In the rows, zero is written as 128.
Known rows, with every step that occurs
S -> B -> X -> H: [118 193  92 115  90  94 102 152 113 111  84 143 118  94 149 154 156 121
 116 168 131  78 138 165 160 167 184 147 102 140 119 128 133 150 106 157
 101 202  94 152  97  90  94 126 125 100  65 157 162 150 154 151 177 112
 123 134 156  93 115]
B -> S -> T -> D: [125 131 163  99 112 138 142 141 173 204 172 142 163 115  78  96  89 113
  80 129  83 216 149 153 106 113 165 127  95 102 142 105 106 136 171  68
 119 106 120 117 134 195 128 116 140 179 160  86 115  89 146 135 125 122
 136 117 199 162 141]
T -> D -> N: [ 96  84 156 111  89  97 196 151 156 126 168 118 109 135 111 147  90 137
 115 112 139 178 141 102 134 122  71 147 133  85 128 122 153  86 108 140
 128 115 175 158 134 129 131 134 131 143 171  92 137 148 151 116 123 109
 168  86 161 128 125]
U -> D -> B: [127 116 135 193 184 163 169 111 154  90 140 130 115  84 180 131 155 107
 192 120 152 105 125  52  76  97  93 165 170 120 108 129 125  65  73 144
 123 104 190 145 157 117 122 113 150 143 136 131  83 161  84 155 122 157
 128 109 113  89 100]
D -> T -> S -> B -> K: [147 142  77 117 156  93  98  68 106  98 100 127 130 209  98 172 182  99
 100 108  97  89  79 148 168  98  88  61 168 124 134 137 126 188 175 111
 123 145 100 117 142 147 133 165 127 117 115 175 183  89 178 120  93 135
  89 162  91 147 129]
T -> S -> B -> X: [143 197 104  90  87  87 109 115 118 119  75 140 126 153 160 170 170 128
 120 184  94  53 127 164 156 157 181  91 116 122 134 146 120 147 131 114
 120 175  64  81 104 142 122 154 110 108  81 190 199 146 152 109 134 112
 133 134 114 115 109]
B -> X -> H: [104 151 127  96  99 106 113 148 130 114 106 113 123  74 174 129 110 115
 151 148 159  96 137 139 136 186 180 161  93 130 115 106 112 144  90 136
 114 160 141 136 110  79 117 125 121 161  81 117 128 144 129 144 174 123
 161 119 141  97 135]
D -> B -> K: [103  97 106 152 138 112 138  94 111  93 129 132  96 115 123  93 162 134
 174  55 142 106  91 141 107 121  75 110 180 137  83  85  93 104  93 165
 121  90 199 141 169 108 125 158 111 145 139 160 153  81 119 167 131 181
  96 132  99  93 129]
S -> T: [140 141 104 114 104 156 116 156 140 148 143 112 114 127 126 122 123 111
 131  78 114 156  85 138 111 171 147 138 140 139 118  98 155 118 140 120
 153  94 113 144 102 158 149 130 108 112 126 115 122 135 114 115 161  99
 122 148 165 148 158]
S -> B -> X: [122 161 112 134  88  98 126 139 117 113  86 134 106 116 127 147 163 164
 140 142 112  77 142 159 141 138 166 106 113 137  91 120 119 130 130 164
 117 152  80 114  82 124 102 135  76  85  82 201 176 149 129 132 160 137
 117 134 113 125 127]
S -> B: [142 143 100 146 104 117 131 134 111 115 101 123 104 115 128 152 180 134
 112 117 125 105 133 118 140 126 141 126 162 123 100 122 155 136 134 157
 130 149 131 147  99 128 115 101 117  63 102 136 173 145 140 125 149 115
 106 122 155 136 128]
F -> D -> B -> K: [ 56  80 110 163 133 117 130 103 104  85 151 111 129  92 124 115 168 158
 188  67 142 107  65 150  94  93  22 129 202 134  88 127  74 115  77 142
  99  92 209 151 193 101 132 180 126 134 139 193 182  96 108 164 106 194
 115 109  69  73 114]
N -> D -> B -> K: [117 126  93 191 148 137 141  95 139  64 125 151 124  75  97  97 188 155
 180  54 142  87  90 137 125 102  51 145 197 139  97 136  87 113  88 165
 128  91 164 111 164 121  97 152 105 142 167 179 128  76 102 170 129 160
 100 115  73  71 120]
U -> D: [123 115 143 152 173 175 181 103 193 103 140 126 113  83 159 149 139 120
 173 119 140 124 135  58  83 106 114 165 139 111 110 133 128  92  84 150
 137 107 166 143 131 132 122  93 147 144 137  94 112 157 113 116 140 124
 165  74 110 114 128]
B -> D -> T -> S: [163 107 160  95 150 128  82  89  91 130 125 111 145 170 133 133  85  99
 116 120 150 117 128 135 152 122 122 123 129 140 146 170 132 155 170 126
 152 150  94  93 150 122 153 131 144 149 135 146 135 104 131 119  77 116
 127 164  79 195 149]
K -> B -> S -> T -> D: [121 139 149 103 130 141 160 141 140 231 168 158 153 123  72 116 108 162
  63 160  73 212 128 133  73  83 146 107  99  91 166  92 128  98 160  41
  98  96 124 112 132 176 154 125 151 152 133  59  84  94 143 113 130 171
 126 135 207 104 128]
K -> B -> D -> T: [136  88 131 128 172 147 114 109  77 145 123 107 118 140  83 103 102 154
 112 130 138 136 128 133 112  76  98  95 131 155 132 132 145 109 152 148
 126 122 105 117 143  88 135 122 110 113 103 120  90 113 125  99 101 163
  97 176 105 150 130]
T -> S -> B -> X -> H -> W: [113 187 102  79 116  68  71 153 117 120  58 135 143 195 154 151 163 123
 129 237  83 116 119 129 209 215 207 102  93 110 150 119 108 187 120  94
 131 215  75  96  95 128 116 118 151 122  59 131 169 161 159 112 184 127
 144 142 117  78 103]
X -> H: [120 142 120 112 117 130 108 144 123 124 133 115 114  76 174 135 126  96
 118 107 167 134 135  99 139 176 151 166 145 118 120 122 138 154  97 141
 132 165 170 171 131  88 131  85 147 137 103  51 123 143 145 153 160 107
 155 117 171 113 150]
H -> X: [ 97 114 146 171 133 150 142 140 156 134 110 112  92  94 186 137 173 111
 136  89 143 142 123  98 131 179 139  95 122 140  90 113 146 178 143 131
 164 113 163 158 138 131 171 141 136 122 116  86 129 152  96 105 141  78
 136  98 141 153 115]
N -> D -> T -> S -> B: [175 184  92 172 172 127  66 117 115  89 101 161 164 159 125 185 166 119
 102 131 118  83 110 110 191  99 107 104 156 135 155 199 161 199 148 108
 158 171  45  93 124 157 105 129 121  63 108 169 135 157 164 106  67  87
 115 141  76 154 109]
S -> B -> X -> H -> W: [ 89 159  99 112  97  83  87 176 112 122  62 136 120 164 137 129 151 143
 155 194  91 139 144 131 193 188 201 131  89 130 125  93 109 175 125 140
 129 193 102 143  80 103 101 121 131 116  61 135 148 163 132 130 198 140
 129 125 126  89 110]
N -> D: [136 145 131 173 133 163 125 128 161  94 131 145 131  59 118 115 156 144
 154  71 154 106 135  99 147 127 104 168 150 135 113 165 119 141  95 162
 158 122 117 118 106 115 111  94 111 105 135 118 126 126 113 125 126  97
 150  83 106 110 144]
W -> H -> X: [108 113 108 164 160 161 130 174 132 135 112  87 111 104 225 109 154 105
 117  99 149 112 144 134 127 198 118  97 116 149 125 131 161 192 128 123
 154 101 192 139 154 122 141 128 170  93 127 114 143 153  96 112 116  86
 126 108 142 166 127]
B -> D: [138 105 150 100 110 153 118 122 133 145 125 123 107  98 102  93 119 131
 141 100 142 131 163 152 120 132 137 151 135 127  98 149 109 119 142 191
 138 127 115 124 121  98 142 102 120 133 145 142 160 104 109 142 131 116
 119 131 121 164 157]
S -> T -> D: [128 121 134 109  96 160 151 178 168 175 157 118 144 114 106 127  87  94
 106 105 129 193 111 129 111 150 122 122 110  97 133 126 150 109 141  91
 140 105 119 115 127 169 122 135 136 142 150 103 104 144 131 109 148 114
 147 145 207 153 145]
F -> W -> H: [117 115 124 133 108 152 140 162  99 152 136  94 154 136 174  89 125 115
 149 121 156  91 132 154 143 167  83 114 147 151 127 109 113 129  93 158
 109  61 177 163 108  80  91  85 136  86 118 116 139 152 171 118 103 119
 187 136 131 125 135]
K -> B -> S -> T -> D -> U: [109 126 112 104 126 163 159 130 172 220 158 135 141 149  45 103  94 137
  47 202 115 191 149 160  50  48 129  98  61 105 205 109 125 113 164  48
  69 101 152 129 113 196 167 138 148 150 177  39  51 107 114  84 130 154
 124 142 201 121 136]
X -> H -> W: [ 90 116 123 120 133 114  97 158 125 130 126 119 121 131 150  95 130 124
 145 131 133 181 130  70 168 192 172 149 119 125 128  80 129 177 115 145
 160 159 175 162 110 107 133  79 153 133  99  30 115 140 123 125 187 126
 155 110 148 105 143]
S -> T -> D -> N: [121 115 145  94  75 113 173 177 159 151 169 110 119 172  78 149  63 135
 101 105 105 198 116 131 140 140  92 138 135  91 133 108 179  71 148 112
 136  98 135 149 117 173 135 147 127 144 175 104 114 145 149 108 152  88
 152 122 175 132 134]

Rows
[160 115 103 135 132 131  89 119  87 132 101 132 128 164  87 144 112 129
 105 115 128 108 146 166 154  94 115 124 139 163 110 147 144 147 188 177
 136 156  70 140 110 100 112 130 106  83 119 187 142 129 140 143  98 118
  59 186 104 197 142] : S -> B -> D -> T
[148 118 131 102 168 113  92  98 104 118 140  96 152 163 183 156 112  89
 123 125 154 114 103  81 138 143 127 101 130 139 147 137 153 177 141  83
 155 124 131 104 150 126 153 123 133 131 116 112 122 125 141 104  85 102
 137 150  94 156 140] : D -> T -> S
[123  96 147 138 152 148 230  93 196  81 167 109  82 139 142 158 118 151
 170 124 115 131 125  60 110  98  92 189 158 121 120 125 151  50  87 175
 135  99 177 170 114 129 127 121 145 147 168 109 121 159 126 126 142 103
 148  53  99 112 119] : U -> D -> N
[ 93  79 113 128 103 163 167 148 195 152 148 118 124 120 115 111  88  86
 103 140 206 138 161 125  97  89  91 130  67  99 160 155 127 127 104 114
  97 134 191 154 116 154 130 138 144 135 187  65  94 158 100  88 118 125
 155  92 171 161 142] : T -> D -> U
[158 139 133 172 167 171 153 115 164 129 164 140 143 107 133 110 143 117
 145 121  82 146 108 113  65  89 155 164 145 148 125 100 113  77 131  86
 123  78 154 145 157 166 137 118 146 181 154 138  70 113  94 183 137 160
 105 132 132  97 102] : U -> D -> B -> S -> T
[136 105 142 104 127 146 138 112  96 159 124 126  94 100  90 104 136 178
 126 142 123 120 135 137  91 106 118 123 145 123 123 134 141  83 129 171
 105 121 125 104 117 112 138 112 127 112 120  93 135 105 111  99 143 145
 121 138 134 108 140] : K -> B -> D
[124 142 127 208 125 134 121 136 107  62 111 146 134  59 149 110 162 158
 203 108 158  65 122 129 133 128 120 141 133 157  99 148  96  93  77 153
 134 121 101 101 130 101  92 141  76 126 114 226 105 139  81 164 116 141
 142 126  57  76 111] : N -> D -> B -> X
[131 112 120 206 174 162 109 122 128  87 139 134 155  96 124 136 119 129
 157  65 163 115 126  86 152  97  98 144 147 160 125 156 133 154 125 151
 164 115 100 112 119 119 100 108  97  94 130 141  80 135 124 131  83  90
 127 125  67 171 132] : N -> D -> T
[ 95  88 140 170 122 126 145 156 115 143 163 138 151  91 153 109 107  99
 142 114 182 142 134 100 110 128  98 119 132 102 107 133 132  87  82 112
 115 118 193 128 173 125 101 132 146 150 148 126 120 143 107 152  97 171
 136 124 168 115 109] : T -> D -> B
[100 125 127 114 131 118 149 116 104 120 111 113 101 103 148 116 144 181
 158 161 128  91 118 127  83 132 138 100 103 139 120  92 121  92  94 135
 106 112 111  99 106 109 125 140  88 117  67 122 116 134 110  79 153 167
 145 130 121  70 113] : K -> B -> X
[160 173 106 106 120  97 105 125 115 127 101 133 120 154 155 164 189 120
  89 145 107  78 119 122 153 151 141 105 153 107 148 163 162 156 127 116
 129 169 111 113 114 155 132 116 141  77 103 119 198 142 161 103 119 108
 124 125 140 127 115] : T -> S -> B
[ 81 125 128 108 109  94  90 157 125 119  95 121 130 135 159  94 124 135
 179 170 122 152 140 104 162 203 201 144  76 135 126  83  77 158 105 131
 148 164 123 127  92  89 125 116 132 166  78 108 113 155 116 128 191 137
 163 115 115  96 135] : B -> X -> H -> W
[148 165 105 118 129  81  80 112  68 108  86 123 146 200 158 185 138 109
 117 162 109  64 108 149 164 139 152  70 100 149 149 142 130 175 153  96
 130 177  52  91 122 132 111 155  94 103  70 216 148 143 143 101  89 123
 117 169  76 164 108] : D -> T -> S -> B -> X
[128 110 166  87  85 104 184 144 180 185 188 128 144 164  66 127  75 150
  74 136  64 233 151 144 130 103 141 146 104 103 150 102 142 101 180  81
 120  88 123 153 132 177 150 137 139 171 181  99 107  95 156 147 135 107
 143 107 192 149 135] : B -> S -> T -> D -> N
[160 155 128 154 176 143  92  93 123  85 129 131 170 141 147 152 129 110
 137 107 150  98  97  89 168 113 106 124 147 144 160 191 139 184 130 100
 171 141  89  82 147 140 121 121 127 101 127 131  99 131 133 108  62  84
 155 123  66 152 126] : N -> D -> T -> S
[103 107 175 154 124 109 134 138 121 171 174 165 160  88 141  89 128 124
 121 126 146 168 166 118  95  88 132 122 118 112 119 122 106 101 120  93
  97 108 191 110 191 136 116 102 152 176 162 123 118  97 119 185  87 178
 136 108 155 127 115] : T -> D -> B -> S
[ 91 140 140 140 103 104 119 171 111 135 122 151 162  69 179 118  91  89
 149 170 193 120 146 133 120 159 137 135  95 118 117 129 110  95  68 100
  94 174 162 118 164  72  89 155 147 187 112 151  98 156 119 168 137 171
 161 146 164  71 103] : T -> D -> B -> X -> H
[182 147 126  68  91  77 128 113 109 118  98 139  88 202  88 165 138 149
  77 166  76 105 135 173 189 138 124 138 167 101 144 180 171 106 169 167
 122 164  79 144 113 145 152 147 148 100 155 161 216 118 167 126 120  86
 106 128 126 132 120] : T -> S -> B -> D -> N
[142  98 161  88  86 113 163 119 129 116 147 109  77 157  83 112 111 165
 126 101 126 141 156 161 149 117 102 176 152 131 107 147 145  79 142 208
 139 115 129 167 115 103 153 131 112 136 173 135 169  98 132 140 132 100
 122 104 111 152 148] : B -> D -> N
[111 121 155  81 121 102 198 140 141 202 180 144 125 189  45 126  94 187
  56 170  48 221 127 134  99  71 126 123 121  98 184  90 159  68 174  56
  85  84 123 138 128 173 160 136 148 151 152  72  95  99 175 102 125 138
 122 117 196  85 112] : K -> B -> S -> T -> D -> N
[145  85 151 126 143 146 111 119  97 120 127 112 129 131 105 113  85 119
 134  85 155 137 142 150 131 110 108 125 127 163 104 145 124 133 171 165
 149 120 110 126 129  93 144 123 111 134 131 152 122 108 123 138 102 122
 103 166  94 196 153] : B -> D -> T
[153 141 143 103 120 138 114 120 142 171 155 133 142 121 102  94 135 135
  97  99  72 170 119 156 107 139 194 144 120 151 125  86 106 133 177  94
 150  86 119 138 117 165 157 108 112 150 137 109 121  86 130 156 156 115
 111 139 162 154 160] : B -> S -> T
[158 110 142  94 189 123  99  82  74 146 122 114 133 175 119 129  91 142
 101 173 128 112 114 131 113  86 108  99 132 138 164 153 147 137 159 102
 123 146  81  73 158 112 155 148 152 133 111 111 116 107 137  91  75 144
 121 187  95 138 133] : K -> B -> D -> T -> S
[142 153 110 147 188 127 134  84 140  86  81 130 154 181 157 213 129  96
 144 198 107  69 116 116 144  87 132 104  94 134 142 160 117 147 130  89
 118 166  50  75 129 150  99 156 133 127  84 219 128 186 136 115 106 131
 134 145  58 134  86] : U -> D -> T -> S -> B -> X
[136  88 116 109  99 171 117 119 159 128 141 111  99 120  82  93 104 123
 116 126 178 100 165 179 101  86 116 150  97 134 145 169 116 120 141 189
 115 132 157 168  97 127 163 131 128 128 187 118 112 114  83 123 137 113
 119 128 115 182 164] : B -> D -> U
[155 137 126 138 120 127 103 138 108 164 161 130 135 119 121  92 142 136
 125  94  87 147 112 151 103 132 180 135 148 158 125  90 118 105 159  89
 136  89 149 125 151 150 147 126 118 151 139 143  98  81 103 187 133 146
  88 150 149 120 137] : D -> B -> S -> T
